What can hang from each mark:
J_869: J_715
J_952: J_4 J_933
J_658: J_303
J_793: J_933
J_303: J_658
J_715: J_869
J_460: J_869 J_933
J_933: J_460 J_793 J_952
J_4: J_95 J_952
J_95: J_4 J_303

Each row was made from one small tree. The marks that hang from a mark follow it in brackets, in the order of their numbers. Every link used is in the known rows. Write each row's tree.
Known rows:
J_952{J_4 J_933{J_460{J_869} J_793}}: [  2  12   3 -12  13  13 -23 -39  -6 -36   4  -1  33  16  56  12   9   0
  40   8   9  25  -3 -16  16 -36  -1 -23 -10 -32  16   1 -16  -9   4  32
  -2  -1 -13 -21  13 -13 -14  16 -16  13 -47   8  13  -2 -16   0  -8   2
 -13  -4   3  -2  -6  -6]
J_952{J_4 J_933{J_793}}: [  9   2  -7  -4   9   4  22 -29   2 -31  -6   1  28  17  52 -16 -14   0
  26   4  16  21 -19 -12  31 -35   4 -31  -3 -22  17  -4  -6   5  -3  27
 -10 -12 -17 -21  20 -18   2  29 -32   5 -43  16   3  -2 -12  -5   5   2
 -18   0  -7   4  -3   8]
J_933{J_952}: [ -1   9 -16 -16  12 -15  41 -12  -6 -30  10   2   9  -8   2 -23 -30  27
   5  10  12  22  -7 -26  19 -27  16 -28  -6 -15  12  -4  29  18  -4  45
   8 -10 -21 -24  16 -25   4  29 -23  17 -17  16  -1   0  -1  -5  -4  14
  -8  -3  -4  -7   8  -8]
J_4{J_95}: [  7  12 -11 -22  28 -14  22  14 -26 -25  15   9   7 -29  -1 -56 -33  32
   0   5   9  21  -6 -22  21 -19   9 -30 -10  -9  13  -7  31  34   2  29
  19  -6 -18 -12  20 -18  11  29 -31 -11 -35  33   2  -6   6  -6 -11  25
  -3   0 -11  -8   8 -26]
J_952{J_4{J_95} J_933{J_793}}: [  6   3 -15  -9  22   7   9 -14 -12 -28  -6   5  27  11  51 -29 -19   6
  31   3   7  22 -20  -9  30 -25  -5 -32   5 -20  15  -7   7  22  -2  27
   2 -16 -18 -19  23 -12   0  28 -27 -13 -52  25  13  -5  -4 -11  -3   2
 -14  -1  -3  -6  -2   8]
J_658{J_303}: [ 12   7  -4 -24  10 -19  13   3 -10 -24  20   6   8 -25   2 -30 -33  19
   5   2  16  22  -7 -23  10 -22  24 -29 -13 -19   6  -5  17  16  -5  32
   3   2 -13 -14  23 -25   3  26 -37 -18 -18  27 -14  -2   3 -12  15  26
 -12  -3 -15   8   4 -43]
J_793{J_933{J_460{J_869}}}: [  4  22  -4 -30  23 -10 -32 -13 -19 -35  25   8  22 -23  -6   7 -10   0
  12  14  19  25  13 -26   0 -24   9 -22 -28 -20  17   8   9  13   3  19
   9 -15  -7 -19  10 -22 -16  16 -20  17 -36  19  -1  -7 -11  12 -13  22
  -5  -4 -18 -23   4 -40]
J_4{J_95{J_303{J_658}} J_952}: [ 12  21  -3 -22  29 -20  69  -8 -28 -20  16  10  12 -12  17 -19 -31  30
 -27   4  17  26 -15 -30  35 -25  14 -39   4  -2  19  -7  32  17   2  17
  25   8 -20 -15  15 -18  11  37 -42 -20 -30  25   6 -17  -6 -26 -28  32
   0   3 -16  -8   5 -72]
J_715{J_869}: [  4  13   7 -13  17  -7  27   3 -19 -29  -1   5  13 -16  15 -24 -30  26
   6   8  21  27  11 -26   5 -25  16 -26 -20 -14  14   1  11  15   4  31
   4   2 -24 -20  12 -22   8  24 -12   5 -14  19 -10   1   6  -6 -29  27
  -5   1  -4  10   5 -37]
J_95{J_4 J_303{J_658}}: [  4  18  13 -23  15 -14  74 -16 -19 -17  21   4  15  10  18 -28 -24  19
 -10   6  10  21 -13 -34  20 -27  13 -35 -15  -6  25  -8   5 -29   9   2
   3  -7 -15 -13  16 -23  20  41 -24  16 -30  18 -11 -17 -22   0  -2  29
  -9 -11 -35  22   0 -49]
J_460{J_869{J_715} J_933{J_793}}: [-17  11  12 -17  23   7 -69  -1  -3 -32  -9  23  18  12  41  12  -1  -3
  13   2  26  32  17 -22  25 -34  24 -22   0 -34  13 -10  11  27 -13  25
  -6  -4  -5  -8  21 -28   9  11 -33  28 -44  16  16  -2 -10   4 -37  17
  -4  -4 -20  16  -5 -26]
J_460{J_869 J_933{J_793 J_952{J_4}}}: [-11  13  -4 -15  17   9 -20 -19  -3 -34  -2   8  34  25  67 -11  -4  -9
  40  11  23  31   2 -22  32 -36  12 -23  10 -28  24  -7   8  30 -16  42
  -6  -7 -17 -24  15 -26 -16  13 -25  13 -49  13  25   8  -7  -7 -17   9
  -8  -4  -9  -1  -7  -5]
J_933{J_460}: [ 11   9   4 -22  17 -10  26 -15  -8 -32  15   1  10 -21   7 -14 -16  28
  -1   7  10  19  -6 -24  21 -30  15 -27 -19 -15  17   1  11  -5   5  31
  14  10 -12 -16  16 -17   7  25 -25  -4 -22  21   3  -1   6   6  -2  18
  -7  -4 -20  -8   7 -32]
J_933{J_793 J_952}: [ -4   4 -21  -3  14  -8  51 -28  -3 -34  -2   5  13  11  25 -14 -20  20
  16   8  14  26   3 -28  20 -32  16 -28  -1 -28  11  -6  23  28  -4  43
   1   4 -18 -27  15 -24   4  25 -22  23 -23  22  12   1   3  -8 -14   9
  -9  -9   1  -9   6  11]
J_95{J_4 J_303}: [  2  11   7 -19  18  -1  63   1 -14 -27  33   0  18 -11  26 -30 -20  25
   7   7  10  21 -15 -27  29 -26  12 -33 -16   1  28  -8   1 -10  10   8
   1 -14 -12 -17  16 -24   5  40 -18  20 -29  16 -10 -24 -18  -6  -4  30
 -13 -14 -15  20   3 -36]
J_933{J_460 J_793 J_952{J_4{J_95}}}: [ -5   9 -16 -14  29   0   5 -23   0 -34  14  -3  23  17  58 -17 -10  27
  37   5   9  26 -14 -17  35 -36  -1 -32   7 -23  22   0  20  11   2  48
  17  27 -23 -27  16 -13  -8  27  -7 -11 -40  29  36   8   9  -5  -8   2
 -11  -9  -3 -40   5  -5]
J_460{J_869 J_933{J_793}}: [ -4  11   1 -15  18   2 -12  -7 -15 -33 -15  17  23  -1  40 -11  -2  -6
  19   7  24  28  15 -26  22 -29  18 -21  -5 -25  11  -9   4  39  -9  21
  -3  -5  -8 -12  17 -24   9   9 -29  15 -46  23  13  -3   0   3 -24  19
  -2  -6 -15  22  -5 -12]
J_4{J_95{J_303}}: [  6  12 -14 -21  33 -10  38  19 -28 -25  24  11   9 -26  11 -33 -30  32
   6   4   6  22  -8 -32  30 -22   9 -34 -12   4  15  -7  23  23   5  10
  13   0 -22 -14  19 -18   7  34 -19  -8 -35  28  -2 -20 -10 -10 -14  29
  -3  -4 -10 -10   5 -42]
J_933{J_460 J_793 J_952}: [ -4   4 -13 -10  19  -3  32 -35   2 -39  -1   1   9   7  31  13  -4  18
  18   6   6  24   0 -26  28 -37  15 -27  -7 -30  14   2  18   6   1  46
  10  21 -15 -25  13 -21  -2  16  -8  21 -24  26  23   3   8   2 -10   3
  -8 -13  -5 -17   7   9]
J_303{J_658}: [ 12  18   5 -19  12 -26  43 -21 -22 -19   2   8   8  -4  -7 -39 -33  23
 -15   5  17  23  -1 -30   8 -24  18 -31 -12 -15  10  -3  22  -6  -4  22
   7  -3 -18 -10  19 -18  26  30 -39   2 -22  22 -10   2  -5   0  -3  24
  -4   2 -29  -1   3 -45]
J_95{J_4{J_952} J_303{J_658}}: [  5  20  15 -20  14 -12  78 -27 -16 -21  22  -1  20   4  35 -18 -24  27
 -32   8  19  26 -17 -27  37 -27  19 -38   0  -1  34 -10   9 -16   8  13
   9  -4 -15 -18  12 -23  10  40 -40   9 -25  13  -3 -20 -16 -18 -18  33
 -12  -9 -19  21   3 -66]
J_4{J_95{J_303} J_952{J_933{J_460}}}: [ 12  10 -10 -22  29  -3  47 -10 -16 -34  12   3  17 -26  20  31  -8  19
 -12   3   0  20 -35 -16  49 -30   5 -36 -10   1  15   1  15   6  11  30
  24  -3 -10 -19  17 -14 -18  21 -26 -15 -35  20  16 -21  -3  -7 -15  15
 -10  -3   0  -1   6 -37]
J_952{J_4{J_95} J_933{J_460}}: [ 12  11  -1 -25  22  -3  -2 -13 -10 -28  19  -2  22 -10  33 -15 -13  15
  21   4   1  18 -28  -7  33 -24  -9 -31  -9 -15  19   3   8  -4   7  37
  15 -11 -18 -17  23 -10  -7  25 -29 -26 -42  17  12  -2  -2   1  10   3
 -17  -2 -11 -10   2 -21]
J_933{J_460 J_793 J_952{J_4}}: [ -2   5 -10  -9  18   4  16 -38  10 -36  13  -6  26  28  61   3  -3  22
  35   7  13  24 -10 -18  35 -41   7 -31   1 -29  22   1   9  -5  -2  49
   6  23 -23 -29  12 -16  -4  24 -12   5 -32  16  23  11   5  -3  -2   1
 -13  -8  -8 -28   5  -3]
J_4{J_95{J_303{J_658}}}: [  7  19  -8 -26  30 -21  54  -4 -31 -15  15  15  10 -12  -2 -31 -31  27
  -7   3   7  22  -6 -36  20 -25   9 -36 -12  -5  11  -6  29   3   1   6
  17   5 -20 -11  17 -16  18  36 -24 -11 -36  31  -2 -14 -16  -7 -11  28
   0  -2 -25 -11   3 -50]

Write each row's tree:
[ 13   9 -13 -18  20  -9  32  -5 -18 -30   0   4  13 -27   8 -18 -26  20
 -21   6  13  21 -28  -6  34 -20   7 -33   2  -4  12  -6  26  39   1  41
  17 -22 -11 -18  18 -19  -4  25 -51 -13 -33  20   7 -14   6 -15 -18  15
 -10   2   9   9   5 -23] | J_4{J_95 J_952{J_933}}
[ -7  23   9 -30  25  -7 -82  -4  -7 -34  34  13  16  -8  -3  30 -12   5
   4   7  22  28  19 -21   8 -26  14 -25 -22 -26  15   6  16  -5  -2  23
   9 -14  -5 -16  17 -22 -12  14 -21  28 -33  13   0  -6 -21  10 -27  17
  -8  -2 -16 -27   5 -54] | J_793{J_933{J_460{J_869{J_715}}}}
[ 11  16  -2 -23  24 -13  44 -16 -23 -14  14   8  26  14  25 -16 -26   7
   9   1   3  21 -27 -23  28 -26  -5 -39  -7  -7  15  -4  10 -15   3  12
   8 -17 -23 -12  24 -13   3  33 -31 -16 -45  21  -4 -11 -28  -3   5  14
 -12   3 -24  -8  -4 -42] | J_952{J_4{J_95{J_303{J_658}}} J_933}
[ -5  15  -5 -13  19   9 -26 -41   1 -35  15  -3  28  18  65  -3   3  15
  42  11  15  30   8 -26  23 -40   8 -24  -2 -33  22   2   7   3   1  47
   9  17 -22 -29   9 -18 -16  21  -4  27 -38  10  25   8  -7 -10 -18   6
  -7  -7   7 -26  -1  -7] | J_933{J_460{J_869} J_793 J_952{J_4}}
[-17  22  -3 -29  25  -6 -70 -12   0 -35  32  11  15   5  -2  50  -8   4
   9  10  15  29  17 -22   9 -28  15 -26 -16 -32  18   9  30   2  -5  44
  12 -13 -10 -23  16 -28 -26  14 -10  43 -26   9  11   0 -21  11 -29  10
  -9  -6 -11 -40   8 -33] | J_793{J_933{J_460{J_869{J_715}} J_952}}
[ -4  26  -7 -28  23  -7 -38 -17  -3 -35  41  -1  36   7  24   3 -11   6
  32  19  19  28   7 -21  11 -31   0 -27 -12 -23  29  10  13   6  -1  37
   7  -9 -17 -30   9 -21 -33  21 -15  12 -42  10  11   6 -19   6  -8   8
 -11  -3  -5 -47   4 -31] | J_793{J_933{J_460{J_869} J_952{J_4}}}
[-21  13   1 -15  20   9 -56 -32   3 -36   5   8   9  18  36  30   6  13
  20   5  11  31  21 -28  17 -38  19 -23  -3 -41  11   0  21  -3  -1  52
   9  22 -14 -20  13 -22  -5  12  -3  50 -26   7  27   4 -11  -3 -37   7
  -6  -8   2 -16   4 -13] | J_933{J_460{J_869{J_715}} J_793 J_952}
[  0  14   0 -15  20   6 -17 -27 -16 -36   4   7  16 -13  33 -10   3  18
  24   7  14  28  21 -34   4 -36  16 -21 -16 -29  14  -2  -1  10   5  27
  10  25 -10 -16   9 -17   2  18 -15  20 -36  17  15  -2  -2  -7 -20  17
  -2  -7  -3  -3   0 -22] | J_933{J_460{J_869} J_793}
[ 17  16  -8 -21  23 -17  73 -20 -27 -20  -1  10  17  -9  11   8 -26  10
 -28   3   8  22 -27 -20  34 -26   7 -38  -2  -3   7  -4  25   8   4  20
  18 -16 -16 -11  18 -15   7  28 -44 -12 -31  23   4 -20 -19 -13 -19  19
  -9   3 -11   7   2 -48] | J_4{J_95{J_303{J_658}} J_952{J_933}}
[  6   4 -14 -10  24   5  20 -27 -11 -38 -16   2  16 -15  34  11  -5  14
  -4   1   5  23 -22  -8  42 -29   2 -31   4 -17  12  -2  16  19   6  43
  19   4  -7 -20  15 -14  -9  16 -30  -9 -37  27  33  -9  12 -11 -20   4
 -11  -4   4   4   4  -3] | J_4{J_95 J_952{J_933{J_460 J_793}}}
[  1  13 -16 -20  26 -13  16   1  -9 -25  27   0  22   5  31 -55 -31  33
  20  10   8  23 -18 -14  33 -24   2 -34   7  -9  23  -4  33  23  -4  46
  18  -4 -28 -28  18 -18  -7  35 -23 -14 -36  20  13   4   1 -17  -6  13
  -9  -1   0 -25   7 -19] | J_933{J_952{J_4{J_95}}}
[ 11   3  -8  -5  13   5  38 -43   1 -41 -18  -2  19 -10  38  41   3  12
  -5   4  13  22 -17  -9  38 -37  10 -28  -4 -23  13   0   2   5   3  40
   6   4  -8 -18  15 -17  -4  14 -37   8 -29  15  21  -8   8  -3 -11   5
 -15  -5  -2   9   4  -5] | J_4{J_952{J_933{J_460 J_793}}}
[-12  20  16 -26  18  -1 -65 -20   5 -30  34  -1  19  18  47  14  -5  21
  22   9  15  29   2 -17  24 -37  12 -25   1 -29  24   3  18 -24  -3  55
  16  13 -20 -27  13 -21 -15  22 -10  28 -27  -6  12   9 -19  -9 -19  10
 -10  -4   3 -29   3 -39] | J_933{J_460{J_869{J_715}} J_952{J_4}}
[ 11   8  -9 -20  19  -6  12   1 -15 -24  18   3  23  -4  26 -35 -27  11
  17   5   8  20 -27  -6  27 -20  -5 -33  -4  -9  16  -5  13  15   0  32
  10 -24 -19 -16  24 -14  -3  35 -34 -19 -44  19   0  -7  -8  -8   5  10
 -14   3  -5  -6   1 -18] | J_952{J_4{J_95} J_933}
[ -4   5 -11  -4  19   1  24 -28   4 -33   4  -1  24  31  60 -22 -18  22
  32   9  19  27 -11 -19  31 -36  11 -31   8 -25  20  -4  15  15  -8  43
  -1   6 -27 -28  15 -22  -3  30 -16  13 -35  18  12   7  -4 -16  -9   7
 -14  -4  -2 -21   3   3] | J_933{J_793 J_952{J_4}}
[  4  10  -6 -13  11   9 -12 -37 -13 -38 -11   7  19 -11  30  23   8  -3
  23   4   2  23   8 -24  10 -31  10 -20 -20 -33   6   0  -9   4   6  29
   2   0  -2 -15  13 -16  -7   9 -12  29 -38  15  13  -7 -11   3 -12   7
 -10  -7  -1  10  -3   3] | J_952{J_933{J_460{J_869} J_793}}
[ -2  13 -16 -25  22 -15  15 -22  -2 -37  22   4  16  -6  -7  23 -17   8
   6  10  15  21  -3 -21  16 -26   8 -29 -20 -21  17  11  30   5  -2  40
  10 -12 -14 -28  17 -24 -22  18 -17  13 -24  27   9  -1  -5  14   2   7
 -11  -9 -20 -37  11 -11] | J_793{J_933{J_460 J_952}}
[ -4  21 -17 -27  22 -11 -20 -18 -14 -37  26   7  20 -11 -13  23  -9  -2
  17  16  14  27  11 -30   3 -26   9 -24 -25 -24  15  10  22  14   1  38
  11 -11 -10 -28  11 -26 -28  13 -13  24 -31  16  11  -1 -13  10 -15  10
  -6  -8  -6 -29   8 -21] | J_793{J_933{J_460{J_869} J_952}}
[ 11  11 -15 -18  32 -12  58  11 -26 -28  20   4  13 -29  24 -31 -30  43
 -14   5  16  25 -17 -22  47 -26  15 -36   1   8  20  -8  29  33   4  22
  22   2 -18 -19  14 -17  -3  36 -35 -17 -34  21   8 -23   0 -26 -29  32
  -2   1   0  -6   8 -52] | J_4{J_95{J_303} J_952}
[ -5  14  14 -26  15   3 -55 -19  -5 -32   7  10  11  -7  12  40  -2   1
   6   3   6  23   2 -17  13 -28  13 -23 -20 -29   8   2   5 -17   2  39
   9 -11  -5  -9  20 -22  -6  13 -19  37 -27   0   2  -5 -19   8 -17   9
 -11  -3  -3   7   0 -28] | J_952{J_933{J_460{J_869{J_715}}}}
[ -5  20  16 -27  19  -4 -67  -3 -11 -31  24   8   8  -8  20  12  -6  21
   7   5  15  28  13 -25  12 -30  20 -23 -16 -28  16   0  13 -12   1  38
  15   9 -11 -12  15 -21   4  19 -20  32 -26   3   2  -2 -10  -2 -26  21
  -4  -2  -6 -14   4 -52] | J_933{J_460{J_869{J_715}}}
[ 10   3   0  -8  12   8  10 -41   8 -35  -3  -5  27  14  58  12  -1   2
  31   4   8  19 -20 -12  30 -37  -1 -29  -7 -25  17   2 -13 -14   2  30
  -3   0 -15 -21  18 -15  -4  22 -26  -2 -40  16  14   1  -6   9   9  -2
 -19  -4 -14  -8  -3   1] | J_952{J_4 J_933{J_460 J_793}}
[  7   2  -7  -8  10   7  30 -38  -2 -38 -14   3  17  -5  26  22  -1   1
  13   2   2  18  -9 -16  22 -32   8 -26 -19 -28   4   2  -3  -8   4  31
  -1  -1  -9 -17  19 -16   0  14 -19  15 -32  26  13  -4  -1  15  -1  -1
 -15  -8 -14   2   1  12] | J_952{J_933{J_460 J_793}}
[  5   5  -9 -12  25   6   1 -25  -7 -33   3  -1  24  13  53  -1  -2  11
  32   2   2  20 -23  -8  33 -31  -9 -30  -3 -24  17  -1   2   3   7  31
  10   5 -14 -19  21 -10  -4  23 -21 -17 -50  26  23  -1   0   1   1  -3
 -15  -6  -8 -17  -1  -3] | J_952{J_4{J_95} J_933{J_460 J_793}}
[-25  10   1 -16  20   6 -58 -13   2 -33 -13  20  16  29  28  27   2 -11
  18   6  21  33  14 -24  30 -34  25 -21   8 -40   5  -9  24  28 -17  49
  -3  -6 -11 -17  21 -31  -4   9 -22  41 -37  11  23   3  -9  -1 -38   9
  -5  -8 -10  10  -2  -8] | J_460{J_869{J_715} J_933{J_793 J_952}}
[-12  13   8 -15  19   7 -64 -20  -2 -35   5  10  12   4  41  25   3  17
  18   1  14  32  21 -28  13 -36  19 -22  -8 -39  10  -3   7  -5   2  31
   8  22  -8 -14  14 -19   5  17 -11  37 -31   9  15   0 -10  -1 -36  15
  -3  -5  -4  -8   1 -34] | J_933{J_460{J_869{J_715}} J_793}
[ 14   9  11 -18   9  -2  12 -26  -2 -32  17  -5  25  -3  31   0  -8   5
  17   6   7  15 -29  -6  30 -31   1 -28 -16 -18  18   5  -7 -23   3  33
   4  -9 -14 -16  21 -14  -4  26 -29  -9 -34   9   1   2  -7   9  16   6
 -19  -1 -14  -4   1 -17] | J_952{J_4 J_933{J_460}}
